In the rows, zero is written as 128.
Known rows, with every step that occurs:
pimez/mozulu/zemu/voka: [ 91 103 144 108 131 149  68 141 102 115 119 142 181 124 128 137 174 131
 171 163 145 181 120 178 141]
pimez/mozulu/zemu: [ 86 105 131 140 140 135  64 154 100 116 141 141 154 131 119 131 163 123
 147 134 135 150 120 168 113]
gukir/mozulu/pimez/voka/zemu: [ 98 112 121 140 173 165  71 112  87 124 104  91 182 146  37 129 126 124
 129 106 144 158 129 154  80]
pama/zemu/voka/pimez/mozulu: [108 103 133 124 201 154  75 102 101  95  72 121 212 120 130 144 147 141
 156 170 168 203 135 180 129]
pama/gukir/mozulu/zemu/voka: [121 130 128 105 149 210 121  99 106 168 116 103 119 126  80 122 160 110
 171 139 167 152 147 168 144]
pama/gukir/mozulu/pimez: [124 144 130 158 128 186 128  89 115 133 130  98 129 123  78 107 118  95
 138 136 146 140 115 148  94]
pimez/mozulu/zemu/voka/tuso: [ 88 123 139 102 155 165  62 135 107 115 108 144 199 109 164 134 174 144
 178 146 179 208 114 158 124]
kezaf/tuso/voka/zemu: [130 125 157  98 181 133 114 113 117 116  97 112 216 108 112 136 161 143
 153 127 135 152 166 129 124]
voka/pimez/mozulu/zemu/dudusug: [108  87 140 103 166 146  44 123 106  53 123 142 162 112 136 109 170 137
 161 148 159 195 105 142 131]
kezaf/zemu: [132 133 144 170 117 150 114 131 142 105 124  96 151 116  94 141 129 126
 111 118 120 117 128 122 112]
tuso/voka/zemu: [116 137 145  98 137 154 113 116 100 133 128 108 219 108 104 131 158 128
 136 139 131 133 140 119 144]
gukir/mozulu/pimez/voka/zemu/pama: [109 116 100 129 211 187  58 118  83 143  90 101 209 137  12 136 125 116
 124 134 177 152 141 147  57]
zemu/pama/gukir: [143 149  98 134 164 174 129 116 137 156 110 120 151 105 108 135 127 115
 133 198 177 123 160 115 113]
pama/gukir/mozulu/pimez/voka: [123 143 106 167 165 163 115 101 102 118 109  83 153 134  74 122 116 103
 153 154 145 180 131 151 115]
tuso/voka/pimez/mozulu/zemu: [ 87 109 150 116 169 138  60 121  69  63 127 125 190 102 132 136 171 102
 162 150 135 188 117 163 153]
kezaf/zemu/pama: [139 134 127 155 154 174  96 139 144 119 114 108 183 105  71 151 129 119
 105 149 156 108 134 114  94]
gukir/mozulu: [120 133 129 130 121 164 114 116 110 144 134 122 105 136  86 130 132 120
 121  84 138 121 121 136 107]
zemu/kezaf/tuso: [164 119 122 108 181  94 151 118 138 121 106 143 111 101 131 112 128 145
 157 106 119 149 144 142 120]
pimez/voka/zemu: [113 115 105 122 183 136  86 134 107 129  91 107 174 137  92 143 130 149
 135 142 133 150 163 131 113]
zemu/voka/tuso: [128 141 138  96 146 157 128 115 133 126  93 134 168 107 173 137 138 154
 157 145 169 184 125 116 140]
tuso/voka/zemu/pama: [125 144 121  87 166 170  93 124 101 147 111 115 245  98  81 142 155 118
 130 169 163 126 147 106 128]
voka/pimez: [130 105 139 118 163 129 115  97 120  97 108 125  94 116 133 131 114 122
 127 127 140 139 141 130 117]
mozulu/zemu/kezaf/tuso: [153  95 126  95 209 101 137 129 126 129 122 144 103 110 110  96 150 127
 170  92 129 141 144 165 120]
pama/gukir/mozulu: [126 155 115 145 132 186 128  91 118 161 130 103  98 125  90 128 129 118
 134 125 151 121 137 131 114]
voka/pimez/mozulu/zemu/pama: [ 95  86 117 123 207 153  31 126  89 100 110 144 150 110 108 139 154 109
 145 169 182 159 139 163  79]

Rows:
[102  93 162 116 214 114  63 115  91  46  97 132 189 101 140 138 178 119
 175 140 142 208 147 174 131] : kezaf/tuso/voka/pimez/mozulu/zemu
[138 126 112  87 153 139 124 111 109 161 131 128 129 103  91 107 128 140
 136 111 126 111 134 129 108] : voka/zemu/kezaf
[151 108 131  87 195 119 124 109 129 139 101 142 137 103  99 112 136 157
 149 102 128 130 160 141  90] : voka/zemu/kezaf/tuso
[108 108 124 136 175 132  89 127 102 111  94 103 200 137  76 128 121 130
 137 156 131 167 142 143  93] : mozulu/pimez/voka/zemu
[138 138  96 114 172 179 135 101  90 175 146 114  71 107  64  90 146  96
 162  93 146 117 126 163 131] : pama/gukir/mozulu/zemu/kezaf
[139 138 152 114 170 107 140 117 126  92 100 119 200 109 145 137 155 132
 159 137 123 171 146 132 162] : kezaf/tuso/voka
[143 111 160 103 204 109 127  92 114  58  82 117 159  98 152 140 144 130
 155 134 133 183 159 135 146] : kezaf/tuso/voka/pimez
[123 139  92 140 196 122 105 138 119 111  92 123 165 125 160 143 124 150
 151 135 159 187 137 111 131] : pimez/voka/tuso
[110 110 148  84 163 142  57 120  85  36 126 130 219  94 139 120 192 125
 179 164 153 214  97 132 182] : tuso/voka/pimez/mozulu/zemu/dudusug
[121 107 133  94 190 209 107  73  90 135  97  98  86 115  88 122 150 108
 166 137 176 160 158 176 129] : pama/gukir/mozulu/zemu/voka/pimez
[116 114 105 113 179 191  81 134  91 169 130 125 126 135  35 123 152  95
 130  99 181 113 129 151  88] : gukir/mozulu/zemu/pama
[157 129 149 140 114 161 109 132 154  71 126 106 187 106 103 123 150 150
 125 133 137 147 106  89 145] : kezaf/zemu/dudusug
[138 131 160 134 112 162 121 124 142 104 100 100 178 113 105 150 139 137
 134 146 128 150 135 134 146] : kezaf/zemu/voka
[122 119 114 154 165  97 113 137 113  84 108 112 179 139 109 128 113 114
 146 158 121 186 123 143 128] : mozulu/pimez/voka
[117 132 107 148 192 114 110 136 114  87  96 118 195 122 141 123 115 130
 154 140 156 206 116 121 112] : mozulu/pimez/voka/tuso
[138 146 150 139 133 183 116 118 145 100  90 108 187  98 138 149 139 152
 137 130 166 166 127 110 119] : kezaf/zemu/voka/tuso
[107 124 132  91 172 202 103 114 101 149 109 124 138 125 109 117 164 126
 162  83 188 174 121 147 123] : gukir/mozulu/zemu/voka/tuso
[109 133 110 151 180 191  94  93  93 141  99  78 173 133  41 127 124 120
 144 147 157 164 151 151  84] : pama/gukir/mozulu/pimez/voka/zemu
[165 139 132  89 184  91 155 114 122 105 114 131 171  82 137 117 148 131
 177 121 105 164 136 132 172] : zemu/kezaf/tuso/voka
[135 148 126  72 146 136 132 111  89 145 133 117 193  84 106 115 151 129
 152 123 118 134 125 120 156] : tuso/voka/zemu/kezaf
[133 137  74 129 221 179  86 114 114 163  80 100 199 115  80 150 129 133
 140 215 182 145 188 121  98] : pimez/voka/zemu/pama/gukir
[132 148 113 150 160 203 117  95 117 147 115 107 157 112  55 120 118  89
 130 167 185 134 124 140  76] : zemu/pama/gukir/mozulu/pimez
[133 128  95 126 193 181 112 128 119 168 119 122 138 112  83 115 148 100
 150 187 188 122 160 137 113] : mozulu/zemu/pama/gukir
[131 161 114  99 175 196 113 101 105 161 105  98 242  82  87 142 155 119
 146 211 178 128 169 105 128] : tuso/voka/zemu/pama/gukir
[117 130 110 134 160 199 114 108 100 170 141 101  92 132  68 112 153  96
 147 111 158 115 139 157 114] : pama/gukir/mozulu/zemu
[116 154  95 174 193 174 108  98 104 113  98  92 167 119 109 122 114 120
 160 141 177 201 130 129 100] : pama/gukir/mozulu/pimez/voka/tuso
